What can hang from each mark:
K_398: K_12 K_272 K_414
K_915: K_401
K_401: K_12 K_398 K_414 K_915
K_272: K_12 K_398 K_414 K_547
K_414: K_272 K_398 K_547
K_12: K_272 K_401 K_414 K_547
K_547: K_12 K_272 K_398 K_414

Each row was made from one small tree. The marks that hang from a mark follow it in brackets, in the order of their numbers. Every link used is in the known rows. Write each row's tree.
In the rows, zero is written as 128.
Known rows:
K_414[K_272 K_547[K_12[K_401[K_915]] K_398]]: [157  92  71 155 165  46 162  72 116 118 140  92 101 125 138 118 115 155
 135 137 139 162 161 113 147  88 146 167 117 164 125 126 163 176  67]
K_272[K_12[K_401[K_915] K_414] K_547[K_398]]: [142 100  94 174 158  50 129  59 117 111 137 102 125  91 149 118  96 161
 140 140 114 160 146 101 149  97 139 169  95 169 150  81 137 152  51]
K_398[K_414[K_272 K_547[K_12[K_401]]]]: [145  95 108 131 164  74 156  72 130 121 135  95  97 132 132 106  95 160
 144 119 145 178 136 119 157 113 173 165 106 183 134 127 176 182  96]
K_414[K_272[K_12[K_401[K_915]]] K_398 K_547]: [120 105  69 161 163  47 145  49 130 111 117  82 123 130 133 133 128 133
 137 105 131 164 137 109 162  97 147 178 120 179 118 123 165 152  88]
K_547[K_12 K_272]: [168 112 113 128 157 120 148  72 107 137 139  75 116 144 136 115 116 153
 145 144 133 149 140 106 140  94 158 166 107 157 141 151 154 192  89]
K_398[K_272 K_414]: [131 128 146 156 158 109 141  87 149 145 132  96 103 135 138 116 130 166
 129 137 124 156 114 116 146 100 170 172 109 159 137 141 165 175 112]
K_401[K_398[K_272[K_547]] K_414]: [133 120 105 170 179  86 142  52 143 132 124 102 112 128 134 122 161 157
 125 133 109 161 147 128 159  91 153 170 115 155 128 124 166 149  81]
K_398[K_12[K_401[K_915]] K_414[K_547[K_272]]]: [146 113 115 174 151  72 138  88 136 143 161  79 117 105 144 122  87 133
 157 127 140 166 125 119 170  76 166 167 114 162 176 159 185 181  78]
K_547[K_398[K_12 K_414]]: [144 100 136 153 141  97 152 108 126 141 142 101 109 106 133 122 113 188
 144 143 132 154 124 111 139  69 166 168 111 128 149 176 171 190 101]
K_547[K_12 K_398]: [163 100 106 128 150  96 157  84 108 123 129 101 107 125 133 121 126 183
 136 149 134 141 144 101 129  83 144 161 110 133 121 147 143 189  84]
K_398[K_12 K_272]: [138 113 135 166 146 123 142  94 131 140 139  86 118 140 122 137 117 173
 128 134 121 160 120 109 147  87 178 173 117 142 130 183 159 184 107]
K_12[K_401[K_915]]: [150 125  94 144 157  81 130  88 133 126 148 101 120 119 137 148 112 152
 127 118 127 152 119 113 140 102 158 164 119 165 127 127 148 153  76]
K_414[K_398 K_547]: [121 128  91 130 152 102 154  69 129 116 110 120 122 140 133 141 147 144
 131  99 135 136 134  76 144  88 123 168 132 135 126 130 153 142 104]
K_915[K_401[K_12[K_272[K_398 K_547]] K_414]]: [134 118  79 183 180  80 136  40 124 134 111  74 112 117 146 133 157 174
 134 135  99 178 139 124 171  98 169 163  94 175 122 100 151 176  69]
K_414[K_398[K_12]]: [129 114 110 145 136 119 143  86 121 131 127 101 123 127 123 139 127 175
 135 118 133 149 121  93 149  75 162 174 126 135 127 185 159 166  98]
K_401[K_398]: [142 110  92 134 155  99 147  82 134 120 117 110 127 123 127 143 155 154
 130 122 128 143 126 112 132  97 153 162 121 129 103 145 152 152 100]
K_401[K_12 K_398 K_915]: [140 115  75 165 160  70 125  77 128 122 129  78 122 105 130 157 168 154
 134 121 123 136 109 119 131  82 155 163 115 122 110 161 149 168  60]
K_547[K_12[K_401] K_398[K_414[K_272]]]: [158  83 115 136 154  69 158  85 123 128 139  96  87 118 134 100 109 187
 142 148 144 183 146 131 150 101 183 173  98 178 119 151 174 195  96]
K_401[K_414]: [143 130 113 129 167 113 138  79 125 136 142  93 111 124 133 152 141 171
 138 116 113 148 129 132 129 100 161 166 112 160 137 130 167 158  84]
K_398[K_272[K_12[K_414]]]: [131 109 137 170 151 111 133  67 131 126 123  76 117 123 135 129 122 170
 136 144 105 156 121 111 142 112 168 176  89 165 138 121 144 176  93]
K_915[K_401[K_414]]: [142 135  95 147 167  97 144  65 128 136 147  89 108 121 144 155 138 165
 147 133 104 159 128 124 135  99 170 162 105 179 135 117 166 170  85]
K_398[K_272]: [135 128 126 151 157 116 144  84 138 136 128  96 114 148 132 135 139 159
 120 132 120 152 123 106 137 102 161 172 116 156 123 145 151 167 113]
K_398[K_12[K_272[K_547] K_401]]: [142  87 112 151 152  96 132  88 125 127 131 113 129 128 129 136  83 165
 117 115 127 187 135 114 171 104 184 166 116 177 130 151 147 158 101]
K_547[K_12[K_401] K_414[K_398]]: [166 102  92 125 145  95 151  72 119 118 122  96  99 116 129 109 112 182
 152 126 155 171 131  93 172  86 162 172  97 167 117 155 154 186  68]
K_12[K_272[K_547] K_401]: [141 101 102 135 161  92 134  76 129 123 121 121 126 136 138 133 106 152
 111 111 124 180 141 113 165 122 169 166 116 190 121 114 139 139 104]
K_401[K_398 K_414]: [143 115  95 136 166  94 145  78 133 129 130  95 114 110 127 148 166 165
 139 124 116 148 134 140 135  92 162 165 114 142 118 145 169 152  82]
K_547[K_12]: [158 111 108 118 157 114 145  75 112 124 132  92 115 136 128 126 111 175
 135 131 131 143 126  99 132  97 153 158 111 144 126 138 143 182  85]
K_915[K_401[K_12[K_272] K_398 K_414[K_547]]]: [133  98  65 176 169  52 144  58 132 117 116  76 105 102 140 169 182 150
 145 126 105 168 134 146 157  96 180 158  98 162 114 148 167 176  77]
K_414[K_272 K_398[K_12[K_401]] K_547]: [122  97  89 152 144  87 156  75 128 119 126 106 117 137 120 138 115 154
 135  97 140 182 142 104 168  95 169 180 129 162 117 182 178 158 110]
K_272[K_12 K_414[K_398]]: [121 112 106 142 159  95 136  42 126 117 107  79 129 122 130 133 154 172
 134 120 117 141 119  95 163  77 146 189 100 158 126 107 148 163 108]
K_12[K_547]: [133 134 101 123 157 111 137  71 120 124 130 111 128 133 139 150 123 167
 136 120 127 146 128  97 149 111 130 159 118 158 141 133 138 151 100]
K_272[K_12 K_414[K_547]]: [126 110 105 138 171  85 141  43 126 110 115  77 137 128 134 140 130 155
 134 114 113 138 123  96 152  87 134 175 101 149 147  72 145 163 110]
K_414[K_272[K_12[K_401[K_915]] K_547[K_398]]]: [141  95  81 169 174  41 142  53 117 119 134  90 127 123 142 114 111 154
 129 133 119 177 154 118 150 101 149 175 111 187 124  98 153 153  83]

Write each row's tree:
[153  99 125 161 159  91 154  61 124 131 127  80  97 130 137 109 150 193
 125 168 119 145 147 106 158  66 152 186  92 148 130 120 152 199  92] : K_547[K_12 K_398[K_272[K_414]]]
[157 106  87 158 167  62 152  62 131 135 135  72 111 108 144  92 134 129
 157 152 144 133 138 113 163  66 139 160 113 138 157 125 176 189  56] : K_401[K_398[K_414[K_547[K_12 K_272]]] K_915]
[136 102 115 160 152 132 139  87 118 138 145  84 112 122 129 138 111 175
 136 126 115 170 134 117 137 100 192 179 102 168 145 153 177 164  85] : K_398[K_12[K_414[K_272]]]
[115 138  93 198 169  78 131  27 132 132 129  86  96 129 143 134 160 164
 141 130 103 176 132 105 167  90 162 176 101 182 128 145 160 175  76] : K_915[K_401[K_12 K_414[K_398[K_272[K_547]]]]]
[142  97 103 144 165  93 149  80 120 130 117 121 120 135 144 125 136 161
 110 135 121 156 157 101 150  94 147 167 118 161 125 111 140 144 102] : K_12[K_272[K_547[K_398]]]
[133 109 122 152 138  90 142  86 135 131 126 104 123  98 131 117  89 198
 154 135 142 176 121 107 194  92 154 160 105 141 146 161 153 184  96] : K_272[K_398[K_12[K_401 K_547] K_414]]
[120  99  94 144 154  74 142  60 139 116 103 109 115 124 136 145 152 154
 116 107 129 161 143 105 190  91 155 188 108 183 123 110 155 140 112] : K_12[K_272[K_414[K_398 K_547]] K_401]
[132 115  93 134 154  95 141  48 116 120 110  82 124 114 137 126 130 179
 163 125 142 157 127  85 182  89 123 171  98 167 139 135 141 171  87] : K_272[K_12[K_547[K_414[K_398]]]]
[137 136  98 178 158 100 109  57 108 137 152  64 114  99 155 151 131 152
 153 137 114 146 129 112 157  97 143 171  89 173 181 143 150 167  42] : K_401[K_12[K_414 K_547[K_272]] K_915]
[131 108  85 186 168  41 139  53 156 121 126  91 118 111 139 135 162 138
 121 129 122 150 134 116 181  76 146 182 108 154 125  98 161 152  82] : K_12[K_401[K_398[K_272[K_414[K_547]]] K_915]]
[130 115 109 182 155  72 154  70 159 136 124  97 106 115 143 115 154 152
 142 159 118 167 116 116 157  93 178 167 102 159 116 135 168 185 109] : K_915[K_401[K_398[K_272 K_414]]]
[164  77  92 159 160  51 138  73 119 127 135  78 102 102 143 125 133 186
 122 161 124 154 147 126 175  68 168 181  91 180 130 108 147 186  64] : K_547[K_12[K_272[K_414] K_401[K_915]] K_398]
[138 111  93 190 152  90 128  67 125 130 136 102 130  92 139 108  87 171
 134 131 121 163 136  91 173  83 151 165 107 145 152  99 146 150  37] : K_272[K_398[K_12[K_401[K_915] K_414]] K_547]
[149 109 120 143 148 101 135  94 125 132 154  91 113 108 120 159 103 185
 146 116 120 179 126 143 150  97 190 167 110 164 137 187 173 177  85] : K_398[K_12[K_401[K_414]]]
[149 100 123 153 144  99 131  67 120 122 136  74 126 112 140 134 101 148
 153 137 115 177 134 120 149 121 178 179  83 189 146 139 152 174  95] : K_547[K_272[K_12[K_401 K_414]]]
[130 124  90 167 189 101 136  40 118 135 117  71 111 134 132 121 158 177
 130 110 109 174 146 130 151 103 160 172 105 161 121 114 169 161  71] : K_401[K_12 K_414[K_272[K_398 K_547]]]
[154 102 103 144 156  99 146  62 104 119 131 116 109 113 145 102 106 181
 135 150 126 145 160  78 141  90 134 165  98 143 149  95 137 167  56] : K_272[K_547[K_12[K_414] K_398]]
[140 101  98 165 160  80 147  53 136 121 107  69 123 111 134 118 144 172
 158 153 133 169 129 113 183  94 140 167  89 157 126 142 146 185  90] : K_401[K_398[K_272[K_12[K_547[K_414]]]]]
[150 116 108 184 149  82 131  84 132 142 155  75 110 104 139 131  89 183
 153 144 139 183 123 114 196  80 159 169  98 178 158 171 160 186  59] : K_398[K_12[K_401[K_915] K_547[K_414]] K_272]
[133 115  62 162 189  61 152  59 136 133 137  78 107 117 136 144 173 138
 139 115 116 146 150 148 145  81 149 167 126 162 132 112 192 139  58] : K_401[K_398 K_414[K_272 K_547] K_915]
[156 102 101 162 161 130 161  83 122 149 120  62 115 129 128 108 125 188
 144 132 138 181 134 113 163  76 175 174 100 146 121 148 177 185  86] : K_547[K_414[K_272[K_398[K_12]]]]
[140 107 120 145 162  92 159  92 130 143 134  99  98 128 141 116 143 173
 133 138 128 163 140 126 132  95 168 178 109 163 129 135 181 167 112] : K_547[K_398[K_414[K_272]]]
[136 109 113 155 152 113 143  63 122 120 103  77 132 109 134 118 129 178
 144 139 113 145 125  99 144 105 146 167  92 136 129  99 136 168  83] : K_272[K_12[K_414] K_398]
[141 102 106 150 154  65 152  78 147 124 128 107 117 113 140 119 134 122
 150 124 142 169 137 123 167 100 161 169 112 155 136 149 177 165 110] : K_12[K_401[K_398[K_414[K_547[K_272]]]]]
[124 107  86 174 161  89 141  52 124 137 130  97 111 119 141 135 127 172
 138 135 108 180 147 116 185  74 179 171 112 191 141 142 170 164  75] : K_915[K_401[K_414[K_398[K_12[K_272[K_547]]]]]]
[120 105 103 157 157  98 122  60 125 126 105  76 108 121 133 153 182 179
 115 113 117 152 120 115 170  80 174 192  97 169 118 143 150 167  99] : K_401[K_12[K_272[K_414[K_398]]]]
[135  93 118 169 147  52 159  75 133 109 115  96 120 129 130 132 123 155
 135 138 124 171 144 110 153 104 147 171 106 153 117 147 145 184 122] : K_414[K_547[K_398[K_272[K_12[K_401]]]]]
[133 114  99 158 168 113 148  64 117 145 129  70 118 120 128 135 134 200
 148 132 119 173 149 136 177  88 156 170 109 162 144 156 180 171  79] : K_401[K_414[K_272[K_398[K_12[K_547]]]]]
[146 123  81 155 173  76 137  73 135 133 141  82 114  99 134 149 170 155
 138 129 113 136 129 145 138  76 153 163 119 142 129 128 171 149  49] : K_401[K_398 K_414 K_915]
[139 115  90 155 155  73 152  72 146 128 128 104 114 105 144 125 147 153
 150 144 123 159 115 112 149  91 169 160 105 152 119 122 167 174 100] : K_915[K_401[K_398[K_414]]]
[163 114  70 161 161  65 137  66 129 136 142  80 120  95 151 127 135 140
 162 141 147 173 144 126 192  86 143 168  97 177 145 145 162 163  56] : K_12[K_401[K_398 K_915] K_547[K_272 K_414]]
[133 101  78 169 178  50 168  45 118 122 129  70 108 124 146 142 149 157
 159 143 101 174 159 132 142  95 158 168  98 185 131 105 180 184  99] : K_915[K_401[K_414[K_272[K_12] K_547[K_398]]]]
[121 115 119 177 152  73 130  69 144 125 118  87 104 106 134 134 161 175
 145 141 130 160 112 122 171 100 154 167  99 143 130 182 156 189  95] : K_401[K_12[K_547] K_398[K_272 K_414]]
[137  88 112 158 154  79 131  92 141 126 110  84 105 102 131 140 166 169
 131 128 127 159 109 141 150  97 190 165 100 147 111 175 163 181  95] : K_401[K_12[K_272] K_398[K_414]]
[134 139  90 151 166  90 134  67 128 141 139  87 105 113 139 145 161 164
 140 119 119 132 130 122 146  71 144 174 122 161 138 134 172 145  52] : K_401[K_414[K_398] K_915]
[164  79 107 133 151  95 157  95 110 128 121  94 104 130 136 126 136 185
 124 158 127 150 150 117 144  85 163 164 106 153 116 151 143 189  90] : K_547[K_12[K_272] K_398]
[129 114 102 137 179  91 138  47 115 128 133  63 118 126 133 145 132 178
 153 125 108 173 142 145 159 116 155 170  99 200 147 128 169 166  93] : K_401[K_414[K_272[K_12[K_547]]]]
[129 103  84 176 159  62 133  50 116 123 122  79 108 101 157 161 165 190
 137 153 104 166 138 113 179  84 155 178  77 183 137 119 137 186  98] : K_915[K_401[K_12[K_272[K_414] K_547[K_398]]]]
[142 113 109 163 150 118 161  74 120 142 120  79 138 136 132 117 122 146
 146 130 132 153 144  93 164  74 141 167 119 117 145 152 165 180 101] : K_414[K_547[K_272[K_398[K_12]]]]
[156 102  79 168 173  72 147  60 128 132 119  45 121 113 137 102 123 170
 149 132 135 184 132 126 172  95 165 176  90 179 112  99 162 179  66] : K_547[K_414[K_272[K_12[K_401[K_915]] K_398]]]
[143 100  80 163 143  88 152  79 130 123 131  95 130 110 130 149 131 161
 146 143 121 163 121 108 148  79 178 159 114 135 112 169 160 182  95] : K_915[K_401[K_398[K_12]]]
[142  97 126 160 144  72 142  92 128 127 145 126 115 104 136 109  80 180
 138 134 137 179 135 104 165  84 163 168 111 146 148 155 162 173  96] : K_272[K_547[K_398[K_12[K_401] K_414]]]
[145  89 105 151 143 122 147  93 122 143 118  82 109 117 130 130 130 183
 140 128 140 170 128 109 177  68 183 178 106 163 130 180 167 176  86] : K_547[K_414[K_398[K_12[K_272]]]]
[138 111 116 157 153 120 144  68 125 137 118  77 133 117 127 124 136 192
 130 133 119 147 123  97 169  62 154 180 104 123 132 119 154 177  95] : K_272[K_398[K_12] K_414]
